What can hang from each mark
safev: gigar
fomo: gigar melud
feder: gigar
gigar: feder fomo
tivabi: fomo zimu
zugo: tivabi
simed: biguso fomo safev
zimu: melud
melud: zimu

Each row was made from one small tree. The marks that hang from a mark follow it in brackets, in alphabetical order. Every link used is in the known rows. Write each row's tree.
Known rows
zugo{tivabi{fomo{gigar melud} zimu}}: [-0.01 -0.04  0.20 -0.16 -0.40 -0.08 -0.07  0.08 -0.13  0.19 -0.01 -0.24
  0.00 -0.08 -0.11  0.08 -0.15 -0.02  0.24 -0.02 -0.07]
tivabi{fomo{gigar{feder}} zimu}: [ 0.05 -0.03  0.16 -0.15 -0.21 -0.03 -0.04  0.15 -0.02  0.16 -0.18 -0.23
 -0.04 -0.09  0.04  0.10 -0.16  0.04  0.05  0.09 -0.06]
simed{biguso fomo safev{gigar}}: [ 0.12  0.08  0.01  0.00 -0.06 -0.02  0.02  0.21  0.03  0.25 -0.10 -0.22
 -0.23 -0.07 -0.42  0.02 -0.09  0.20 -0.02 -0.02 -0.03]
fomo{gigar melud}: [ 0.00 -0.16  0.25 -0.09 -0.22  0.06 -0.07  0.07 -0.10  0.13  0.05 -0.24
 -0.07 -0.10 -0.39  0.01 -0.08  0.14  0.13 -0.05 -0.07]
gigar{feder fomo}: [ 0.00 -0.08  0.16 -0.08 -0.05  0.01  0.08  0.00 -0.04  0.16 -0.03 -0.23
  0.09 -0.07 -0.08  0.00 -0.07  0.06 -0.10 -0.01 -0.08]
zugo{tivabi{fomo zimu}}: [ 0.02 -0.03  0.14 -0.18 -0.33 -0.06  0.06  0.03 -0.06  0.21  0.05 -0.23
  0.08 -0.03  0.18  0.06 -0.17 -0.06  0.11 -0.01 -0.09]
simed{fomo{melud} safev{gigar{feder}}}: [ 0.04  0.16  0.07 -0.02 -0.01 -0.09 -0.09  0.15  0.00  0.22 -0.20 -0.23
 -0.13 -0.09 -0.46  0.05 -0.09  0.22 -0.04 -0.03 -0.07]
feder{gigar{fomo{melud{zimu}}}}: [-0.03 -0.10  0.15 -0.08 -0.07 -0.01  0.04 -0.08 -0.06  0.17 -0.03 -0.18
  0.10 -0.06 -0.31  0.02 -0.10  0.03 -0.01 -0.10 -0.11]
gigar{fomo{melud{zimu}}}: [-0.01 -0.14  0.17 -0.10 -0.14  0.09  0.04 -0.08 -0.09  0.17  0.15 -0.19
  0.10 -0.07 -0.27  0.04 -0.07  0.07  0.03 -0.08 -0.10]
safev{gigar{fomo}}: [ 0.06 -0.10  0.18 -0.08 -0.11  0.01  0.07  0.10 -0.04  0.17  0.09 -0.23
  0.02 -0.09 -0.07  0.02 -0.07  0.06  0.00 -0.01 -0.07]
tivabi{fomo{gigar{feder}} zimu{melud}}: [ 0.05  0.00  0.22 -0.16 -0.16  0.00 -0.11  0.17  0.01  0.14 -0.26 -0.25
 -0.04 -0.06  0.10  0.09 -0.17  0.00  0.04  0.09 -0.05]
feder{gigar{fomo{melud}}}: [-0.05 -0.05  0.21 -0.06 -0.06 -0.05  0.01 -0.07 -0.08  0.17 -0.06 -0.23
  0.08 -0.09 -0.22  0.00 -0.09  0.03  0.00 -0.09 -0.09]
fomo{gigar{feder}}: [ 0.03 -0.16  0.18 -0.09 -0.12  0.02  0.01  0.14 -0.02  0.13 -0.08 -0.22
 -0.07 -0.07 -0.28  0.01 -0.09  0.14  0.00  0.01 -0.08]
zugo{tivabi{zimu}}: [ 0.02 -0.09  0.11 -0.14 -0.30 -0.06  0.07  0.04 -0.06  0.21  0.13 -0.22
  0.08 -0.03  0.05  0.03 -0.13  0.01  0.07 -0.08 -0.06]
gigar{feder fomo{melud{zimu}}}: [-0.01 -0.09  0.14 -0.09 -0.12  0.03  0.03 -0.07 -0.07  0.17 -0.01 -0.18
  0.12 -0.06 -0.35  0.05 -0.06  0.09 -0.06 -0.05 -0.10]
safev{gigar{feder fomo{melud}}}: [ 0.02 -0.02  0.19 -0.06 -0.12 -0.05 -0.02  0.08 -0.07  0.16 -0.06 -0.22
  0.05 -0.08 -0.30  0.05 -0.06  0.10 -0.03 -0.01 -0.09]
fomo{gigar{feder} melud{zimu}}: [ 0.01 -0.18  0.15 -0.11 -0.19  0.05 -0.05  0.06 -0.05  0.14 -0.06 -0.16
 -0.04 -0.05 -0.57  0.06 -0.09  0.17  0.04 -0.03 -0.10]
simed{fomo{gigar}}: [ 0.05 -0.06  0.12 -0.06 -0.04  0.00  0.03  0.08 -0.09  0.16 -0.06 -0.26
 -0.10 -0.14 -0.19  0.00 -0.08  0.11  0.06  0.01 -0.05]
zugo{tivabi}: [ 0.00 -0.16  0.16 -0.14 -0.24 -0.01  0.10  0.00 -0.06  0.19  0.16 -0.22
  0.06 -0.01 -0.09 -0.03 -0.10  0.03  0.06 -0.09 -0.11]

Write each row's tree
[ 0.02 -0.04  0.22 -0.18 -0.29 -0.05 -0.06  0.14 -0.05  0.18 -0.08 -0.25
 -0.01 -0.05  0.08  0.05 -0.16 -0.08  0.19  0.00 -0.06]	zugo{tivabi{fomo{gigar} zimu{melud}}}
[-0.01  0.00  0.18 -0.17 -0.37 -0.07 -0.02 -0.02 -0.11  0.21  0.05 -0.23
  0.09 -0.04  0.03  0.07 -0.16 -0.04  0.17 -0.04 -0.10]	zugo{tivabi{fomo{melud} zimu}}
[ 0.06  0.03  0.00  0.00 -0.10 -0.02 -0.08  0.15 -0.02  0.23 -0.23 -0.16
 -0.24 -0.09 -0.86  0.06 -0.08  0.25  0.02 -0.05 -0.03]	simed{biguso fomo{gigar{feder} melud{zimu}} safev}
[ 0.05 -0.04  0.25 -0.16 -0.19  0.04 -0.09  0.16 -0.01  0.14 -0.14 -0.26
 -0.04 -0.08  0.16  0.08 -0.17 -0.02  0.11  0.06 -0.04]	tivabi{fomo{gigar} zimu{melud}}
[ 0.06  0.04  0.11  0.00 -0.16 -0.03 -0.05  0.20  0.01  0.23 -0.10 -0.19
 -0.15 -0.06 -0.61  0.05 -0.07  0.19 -0.03 -0.06 -0.04]	simed{biguso safev{gigar{feder fomo{melud}}}}
[ 0.04  0.00  0.23 -0.18 -0.18  0.06 -0.04  0.05  0.01  0.16 -0.07 -0.26
  0.05 -0.02  0.32  0.07 -0.18 -0.04  0.03  0.05 -0.07]	tivabi{fomo zimu{melud}}
[ 0.01 -0.01  0.20 -0.19 -0.27 -0.03 -0.01  0.05 -0.04  0.19 -0.02 -0.25
  0.09 -0.01  0.22  0.05 -0.17 -0.09  0.11 -0.01 -0.09]	zugo{tivabi{fomo zimu{melud}}}
[ 0.08  0.12  0.03 -0.03  0.05 -0.08  0.00  0.19  0.05  0.22 -0.19 -0.22
 -0.14 -0.08 -0.30  0.03 -0.10  0.20 -0.08 -0.01 -0.06]	simed{fomo safev{gigar{feder}}}
[ 0.08  0.15  0.03  0.02 -0.09 -0.09 -0.08  0.18  0.00  0.25 -0.23 -0.21
 -0.21 -0.07 -0.65  0.05 -0.07  0.24 -0.04 -0.03 -0.04]	simed{biguso fomo{melud} safev{gigar{feder}}}
[-0.01 -0.12  0.23 -0.08 -0.19  0.00 -0.09  0.09 -0.08  0.13 -0.08 -0.23
 -0.06 -0.08 -0.47  0.03 -0.08  0.16  0.05 -0.02 -0.08]	fomo{gigar{feder} melud}
[ 0.06 -0.02  0.10 -0.07 -0.08 -0.01 -0.01  0.22  0.10  0.20 -0.06 -0.19
 -0.11 -0.02 -0.28  0.02 -0.11  0.21 -0.08 -0.03 -0.08]	simed{safev{gigar{feder}}}
[ 0.08 -0.05  0.07 -0.02 -0.20  0.05 -0.01  0.17  0.02  0.24  0.05 -0.14
 -0.14 -0.05 -0.63  0.07 -0.08  0.18  0.03 -0.08 -0.05]	simed{biguso safev{gigar{fomo{melud{zimu}}}}}
[ 0.08  0.00  0.05 -0.02 -0.17  0.00 -0.02  0.18  0.04  0.24 -0.08 -0.13
 -0.13 -0.03 -0.69  0.08 -0.08  0.20 -0.04 -0.06 -0.05]	simed{biguso safev{gigar{feder fomo{melud{zimu}}}}}
[ 0.11  0.12 -0.01  0.01 -0.03 -0.08  0.01  0.22  0.05  0.25 -0.22 -0.20
 -0.21 -0.06 -0.49  0.03 -0.09  0.21 -0.09  0.00 -0.04]	simed{biguso fomo safev{gigar{feder}}}
[ 0.04  0.09  0.06  0.02 -0.09 -0.06 -0.11  0.17 -0.05  0.23 -0.26 -0.23
 -0.27 -0.12 -0.75  0.03 -0.07  0.24  0.04 -0.04 -0.01]	simed{biguso fomo{gigar{feder} melud} safev}
